Known rows, with every step that occurs:
r -> g -> q -> a: [ 0.66  1.16  3.35  2.76 -0.31  0.68  3.43  0.93 -0.18  2.88  1.78  1.58
 -0.78  0.82  1.70  1.64 -1.08  0.92  0.03 -1.39  2.45  1.37  1.00  4.85]
p -> v -> r: [ 0.27  0.18  0.18 -0.30 -1.90  0.06 -2.59 -0.58 -2.23  0.49 -2.49 -0.57
  0.80 -0.98  0.83 -1.76 -2.62 -0.20  0.45  3.36  1.24 -0.35 -0.17  1.22]
r -> g -> y: [ 0.95  0.89  0.08  1.41  1.77  0.56  3.59 -0.99  1.00 -2.73  0.65 -3.61
 -1.81 -0.76 -0.40  2.81  1.34 -0.07 -0.21  1.03  0.56  1.91  1.15 -0.17]
w -> g -> y -> j -> r: [ 0.39 -1.81 -0.41  0.33 -0.26 -0.72  0.73 -3.12  0.34 -0.37 -0.51 -0.81
  1.78  0.08  1.83 -0.26  0.55 -0.45 -0.36  0.04 -2.58 -0.88 -1.21 -6.32]
u -> m: [-3.55  2.44  0.71 -0.45  2.89  0.08  0.92 -2.11 -1.76  0.56 -0.50  0.27
 -1.06  0.64 -2.50 -3.46 -0.39 -2.06 -1.74  3.07  2.47  0.72  0.27  0.26]
a -> y -> v -> r -> g -> q: [ 2.99  2.26 -2.55 -1.71 -3.88  1.03 -0.98  0.40 -1.05  3.33  1.15 -1.04
 -2.79  3.15 -1.65 -0.20  0.77  0.68 -0.68 -0.36 -1.54  0.39 -0.02  0.13]
g -> q: [-1.95  2.10  0.20 -0.66 -0.33  0.21  1.02 -0.93 -1.43  1.57  0.58  2.46
 -2.50  3.55  1.51 -1.33 -0.85  0.43  0.08  2.15  1.41  0.92 -0.01  2.15]
q -> a -> y: [-2.61 -0.52  0.24 -0.39  1.98  0.57 -1.18  1.68  0.80 -1.41 -0.95  0.21
 -0.27 -1.81  0.37 -0.44 -1.98 -1.97  1.36 -0.27  0.91  0.05 -0.78  3.14]
q -> a -> y -> j -> r -> g: [-0.34 -2.01  2.18  0.99  2.32  0.35  0.47 -0.11 -0.60  4.12 -0.70 -3.15
  3.38 -3.92  0.36  1.78 -2.45 -0.67  0.90 -2.08 -0.66  1.99  1.27 -3.06]
q -> a -> y -> v -> r: [ 1.23 -0.99 -1.80 -0.87 -1.82  1.61 -4.77  1.81  0.15  0.89 -0.81  0.04
  0.40 -0.88 -1.02 -2.14 -1.79 -1.98 -0.24  0.17 -0.21 -1.82 -1.75  3.23]
p -> v -> r -> g -> y -> j -> q: [ 2.43 -1.16 -2.20  1.04 -3.91 -0.82  0.11 -1.18 -0.57  0.75  0.30 -4.14
  3.65 -0.36 -0.13  4.49 -2.97  4.24  0.18 -0.14 -1.53 -0.76  1.74 -7.45]
u -> m -> w: [-2.97  1.62  1.33 -2.14  5.19 -1.56  0.47 -1.19 -2.31 -0.45 -2.62  0.14
 -1.17  0.10 -2.22 -4.16  1.43 -1.07 -2.24  1.62  1.16  2.51  1.91  3.14]
w -> g -> q: [-1.23  2.04 -0.29  0.26 -2.35 -0.83  2.67 -1.05  0.11  0.58  1.26  4.27
 -2.63  3.90  2.28 -1.34  0.89  0.32 -0.31  0.32  0.06 -1.27 -2.04  1.46]
u -> m -> w -> g -> y: [-0.54  0.95 -0.27 -1.43  2.70 -2.26  2.10 -1.44  0.36 -5.30 -1.81  0.37
 -1.72  0.90 -1.98 -2.81  4.16 -1.07 -2.41 -1.32 -1.66  0.11  0.53  0.47]
u -> m -> w -> g -> y -> v -> q: [ 1.95  1.77  1.72 -0.68 -0.58 -2.14 -0.48 -1.39  0.89 -5.62 -0.12  2.03
 -0.86  1.53 -3.02 -0.65  6.46  0.39 -2.59  0.24 -2.43 -0.59  0.01 -1.40]
r -> a -> y: [-3.26  0.65 -0.91 -1.33  2.84  0.12  2.59 -0.10 -0.75 -1.09 -0.98 -0.52
 -1.02 -1.86 -2.19  0.01  1.02 -0.98  1.65  1.98  1.46 -0.26  0.97 -0.75]
q -> a -> y -> j: [-1.63 -1.24 -0.60  0.39  0.78 -0.72 -1.89 -0.34 -0.72 -0.29 -1.40 -0.35
  1.83 -1.99  0.09  0.69 -2.60 -1.16  1.39  0.26 -1.16 -1.61 -1.27  0.05]
u -> m -> w -> g -> q -> a -> y: [-1.54  1.35  0.96 -2.24  1.04 -2.02  1.03  1.18  0.07 -1.70 -1.03  4.22
 -1.51  1.72 -1.10 -3.80  2.16 -0.81 -1.17 -4.67 -1.55 -0.59  0.13  3.06]
m -> w -> g -> q -> a -> y: [-0.62 -0.19  0.55 -1.54 -0.04 -2.06  0.33  2.36  0.96 -2.23 -1.13  4.10
 -1.79  0.88  1.93 -1.34  1.38  0.30  0.51 -4.21 -2.07 -0.30 -0.58  4.97]
y -> v: [-0.85  1.30 -0.02  0.13  0.67  0.02 -1.56 -0.11 -0.40  2.62  1.61  1.00
 -0.79  2.10 -0.16 -0.63 -0.56 -0.93 -1.49  3.66  0.54  0.09 -0.49  1.19]
m -> w -> g -> y -> a: [ 1.72 -1.10 -2.77  0.02  2.58 -2.52 -0.10  0.44  0.62 -7.60 -0.29 -0.63
 -1.93  1.08  2.29 -0.67  5.30 -0.21 -1.07 -1.49 -0.33  1.67 -0.95  0.15]
g -> q -> a -> y: [-1.93  0.77  0.33 -0.97 -0.33  0.59 -0.85  1.64  0.13  0.06  0.15  2.39
 -1.45  1.43  0.80 -0.87 -1.76 -0.52  1.49 -1.24  0.40 -0.10 -0.27  3.13]
p -> j -> q -> a -> y: [-2.44 -1.29 -1.41 -1.26  1.14  1.60 -2.24  2.39  3.05  2.80  1.85 -0.61
  1.80 -1.11 -1.57 -0.75 -3.70  1.21  2.36 -2.25  1.70 -0.97 -0.64 -2.11]
m -> w -> g -> q: [-0.57  1.24  0.43 -1.34 -0.20 -2.73  1.68 -0.20 -0.70 -0.72 -0.63  4.02
 -2.80  3.09  2.70 -1.91  2.34  1.22 -1.09 -0.99 -1.04  0.67 -0.35  4.48]
j -> r -> g -> q -> a -> y -> v: [ 1.49  0.30  2.84 -0.18 -0.19  1.95 -0.70  2.96  0.62  7.15  2.68  0.25
  0.86  1.49  0.08  0.71 -1.05  0.06 -0.59 -3.61 -0.34  2.52  2.28 -0.89]
u -> m -> w -> g: [-2.36  1.55  0.82 -1.25  3.07 -2.47  2.00 -1.33 -0.95 -1.96 -1.85  2.00
 -1.45  0.39 -1.20 -3.91  3.07 -1.11 -2.63 -0.18 -0.05  0.47  0.06  2.36]
a -> y -> j: [-2.18  0.53 -2.66 -1.40  0.93 -1.32 -1.27 -2.16 -1.46 -0.76 -1.21 -1.69
  0.08 -0.71 -0.53  0.38 -1.09 -0.79  1.20  2.29 -2.36 -0.74 -1.20 -2.86]

Rows:
[-1.09 -2.03  2.88 -0.04 -0.38  0.74 -3.16 -1.51 -0.83  0.53 -1.97 -0.58
  3.90 -4.14  0.87  0.60 -1.85  0.00  2.51  0.43 -0.24  0.75 -0.31 -3.08]  v -> q -> a -> y -> j -> r
[ 0.75 -0.55  1.88  0.43  3.04  1.76  2.74 -0.79  0.52  1.03  0.13 -4.41
 -0.24 -0.92  0.73  1.02  0.23 -0.35 -0.33  0.11  1.02  4.03  2.59 -2.75]  j -> r -> g -> y
[ 0.34 -0.16 -3.12  0.63  2.44  0.33 -1.04 -0.23 -0.38 -5.33  0.96 -2.37
 -1.49  1.25  0.86 -0.32  2.00 -1.14 -0.31  1.87  2.14  1.86 -0.64 -1.64]  g -> y -> a
[-1.68 -0.12  1.98  0.25 -0.37  0.73 -1.78  0.23  0.85 -4.36 -1.19  0.74
  0.29 -3.63  0.33  1.32 -0.28 -0.66  2.38  1.33  1.38  0.21 -1.23  2.35]  v -> q -> a -> y
[-1.38  0.55  2.04  1.08 -0.45  0.60  0.12  0.79 -0.53  1.93  0.75  3.59
 -0.84  2.05  2.05 -0.83 -2.17  0.04  0.27  0.16  2.12 -0.09 -0.31  4.92]  g -> q -> a
[-3.02 -1.78 -0.46  1.68 -0.09 -0.43 -0.63  0.05  0.16  3.36  1.37  1.60
  3.86  0.03  2.16  1.55 -4.50  2.19  0.02  0.52  1.62 -1.86 -0.60 -0.96]  y -> j -> q -> a
[ 2.91 -0.71 -0.86  0.86 -1.69  1.55 -1.74  2.00  0.51  1.90  0.04 -1.95
  0.33 -1.96 -1.38  0.61 -0.79 -1.11 -0.56 -1.35 -0.03 -0.44 -0.45  2.87]  q -> a -> y -> v -> r -> g
[ 2.32 -2.94 -2.31  2.25 -3.22  0.91  0.78 -0.58  0.78  0.74  0.64 -3.08
  3.69 -1.44  0.51  3.30 -2.72  2.99 -0.40 -2.03  0.24 -1.46  0.15 -2.11]  v -> r -> g -> y -> j -> q -> a
[ 2.82  1.21 -0.22  1.47  0.50  0.51  1.59  0.22  1.27 -0.07  2.52 -2.49
 -1.39  1.21 -1.33  3.08  1.73 -0.05 -1.55  0.93 -0.88  0.89  1.25 -1.18]  r -> g -> y -> v
[ 0.72 -1.63  3.88  1.54 -0.27  0.43 -0.22 -1.36 -0.71  1.32 -1.10 -2.67
  3.66 -5.57  0.40  3.47 -0.82  0.76  2.11 -1.06 -0.07  2.14  0.88 -3.48]  v -> q -> a -> y -> j -> r -> g
[-1.09  0.19 -0.74 -0.40 -1.47 -0.88 -1.46 -0.31 -1.20  1.15 -0.09  2.07
  0.57  1.31  0.78  0.47 -2.35  0.24  1.47 -0.99 -1.92 -1.75 -0.89  0.05]  g -> q -> a -> y -> j
[-4.20 -0.09 -4.31 -2.21 -0.10 -1.08 -1.10 -1.08 -0.27  1.34  0.74 -1.15
  1.72  1.02  0.08  1.33 -2.88  1.82  0.95  1.31 -1.48 -0.75 -0.45 -5.84]  a -> y -> j -> q
[-0.11 -0.29  1.48  0.57 -1.31  0.35  0.68 -0.32 -2.68  0.83 -2.50  0.28
  1.54 -2.55 -0.94 -0.74 -1.10  0.59  1.12  3.41  2.62 -1.51  1.53  0.36]  p -> v -> r -> a
[ 0.86 -0.21 -3.43  1.73  0.28 -0.60  0.60 -0.53  1.18 -6.64  1.82 -0.49
 -1.70  1.80  1.97  0.00  3.78 -1.23 -0.86  0.07  0.88 -0.25 -2.41 -2.66]  w -> g -> y -> a
[ 1.63 -0.45  2.95 -0.71  0.92  2.42  0.03  1.60  1.14  7.30  1.69 -1.91
  0.44 -1.24 -1.12 -1.03 -1.67  0.47  2.23 -4.80  0.97  2.73  1.92 -1.73]  p -> j -> r -> g -> q -> a -> y
[ 0.92  0.70 -1.04 -0.22  0.56  0.35 -1.39  0.03  1.11 -1.14  1.39 -0.52
 -1.32  2.58 -0.82  0.48  0.69 -0.74 -1.20  2.65 -1.07 -0.43 -0.06 -1.02]  g -> y -> v
[ 2.53 -0.77 -1.91 -0.07 -1.48  1.81 -0.04 -0.59 -0.72 -0.40 -0.35 -0.79
 -0.22  0.30 -2.94 -0.88  2.36  0.07 -0.86  2.78  0.44 -2.68  0.56 -0.55]  g -> y -> v -> r -> a
[-0.53 -0.11 -0.55 -1.57 -1.00  0.30 -0.27  0.38 -1.98 -0.78 -2.84 -1.10
  0.95 -3.13 -2.09 -0.75 -0.74 -0.24  2.40  2.09  0.75 -1.42  1.49 -1.80]  p -> v -> r -> a -> y
[ 3.75  0.18  0.16  1.11 -2.00  0.34  0.69 -0.45 -0.37 -2.37 -1.32 -4.14
  0.08 -1.54 -0.21  2.22 -0.75  0.63  0.56  0.89 -0.32  0.74  1.75 -1.16]  p -> v -> r -> g -> y
[ 0.64  0.00  3.82  2.33 -1.64  0.90 -2.64  0.52  0.36  0.00  1.26  3.15
  1.28 -0.83  0.34  1.63  0.15  0.17  0.17  2.66  2.02 -0.83 -1.26  3.49]  y -> v -> q -> a
[ 0.50 -1.87 -0.51  3.06 -0.35 -0.08  2.55  0.15  1.62  0.84  2.41 -1.97
  3.22 -0.66  0.85  5.52 -2.49  3.11 -0.25 -2.05  0.06 -0.73  1.18 -3.35]  r -> g -> y -> j -> q -> a
[-1.86 -0.33  0.91 -2.23  2.96  1.71 -0.58  0.95 -0.73  4.98  0.70 -0.36
  1.12 -0.74 -2.44 -1.46  0.93 -0.99 -0.08  1.33  0.40  0.93  2.46 -4.37]  j -> r -> a -> y -> v
[ 4.49 -0.36  1.70 -0.08  1.87  2.40 -0.60 -0.02  2.09  5.71  3.06 -4.84
  0.52 -0.04 -2.74  0.23  0.82  0.24 -0.45 -1.09 -0.38  2.50  2.24 -5.74]  p -> j -> r -> g -> y -> v
[ 0.58  0.97 -0.26  0.21 -3.33 -0.39 -1.13  2.45  2.05  1.41  2.84  5.33
 -1.05  3.67  0.86 -0.16  0.65 -0.68 -0.38 -2.88 -2.30 -3.21 -2.32  1.02]  w -> g -> q -> a -> y -> v
[-0.87 -1.58 -3.40 -1.41 -2.60  1.91 -4.53  2.87  1.37  3.04  1.08  0.68
  1.96  0.89 -0.52 -1.14 -3.39  0.64 -0.54 -0.70  0.73 -1.95 -1.23  0.37]  j -> q -> a -> y -> v -> r
[ 0.67 -0.58 -0.57 -0.89  1.98 -2.33  1.68 -0.14  1.28 -5.76 -1.76  0.38
 -2.12  0.08  1.31 -0.32  3.44 -0.07 -0.81 -0.68 -1.96  0.44 -0.40  2.32]  m -> w -> g -> y
[-1.07  0.05  0.45 -0.63  2.13 -2.69  1.48 -0.40 -0.04 -2.37 -1.83  1.94
 -1.76 -0.58  1.79 -1.72  2.24 -0.09 -1.05  0.10 -0.58  0.91 -0.76  4.34]  m -> w -> g
[ 2.21  0.16  1.40  1.96 -2.96  1.62  1.52  0.28 -1.03  2.69 -0.17  0.60
 -0.92  0.17  1.42 -0.39 -1.45  0.79 -0.17 -1.30  2.59  0.33  0.03  5.97]  v -> r -> g -> q -> a
[-0.85 -0.19  4.19  2.48 -0.60  0.93 -0.62 -0.44  0.18 -2.33 -0.77  2.07
  0.71 -3.05  1.57  1.05 -0.56 -0.03  1.46  2.53  3.54  0.13 -1.23  4.53]  v -> q -> a
[-1.66  1.04 -0.83 -1.15  1.68  0.41  0.58  1.12 -0.27  1.57  1.16  0.50
 -0.54 -0.14 -3.26  0.46  1.73 -0.80  0.21  2.31  0.13 -1.22  0.99 -1.74]  r -> a -> y -> v
[-0.35 -0.08 -1.12  0.60 -3.72 -1.54  0.22 -0.51  0.41 -0.03  0.60  4.03
  0.37  1.54  1.79  0.72 -0.66  0.23  1.04 -2.58 -3.03 -3.80 -2.72 -0.64]  w -> g -> q -> a -> y -> j
[ 3.01 -0.03 -1.65  0.67 -0.97  1.23  1.96 -1.51 -0.02 -2.73 -1.33 -4.56
 -1.71 -1.32 -0.71  0.52  0.85 -0.02 -0.32  1.01  0.79  1.08  0.09  1.02]  v -> r -> g -> y
[-0.41 -0.07  3.07 -0.49  1.11  1.81  1.42  1.95 -0.06  4.57  0.90 -0.53
  0.08 -0.36  1.18  0.14 -1.60 -0.04  0.87 -3.70  1.02  3.53  2.37 -0.08]  j -> r -> g -> q -> a -> y
[ 3.49 -0.38 -3.43  0.14 -3.98  0.35 -1.31 -0.90  1.56 -2.45  0.24  0.42
 -1.25  2.13 -0.17 -1.56  2.12 -0.92 -1.79  1.10 -2.01 -3.41 -3.00 -0.45]  w -> g -> y -> v -> r
[ 1.55 -1.19 -1.59 -0.19  0.73 -3.81  0.90 -2.18  0.12 -4.88 -2.21 -0.03
 -0.04  0.04  1.27  0.77  2.89  0.93 -0.88 -0.55 -4.25 -1.26 -0.81 -0.75]  m -> w -> g -> y -> j
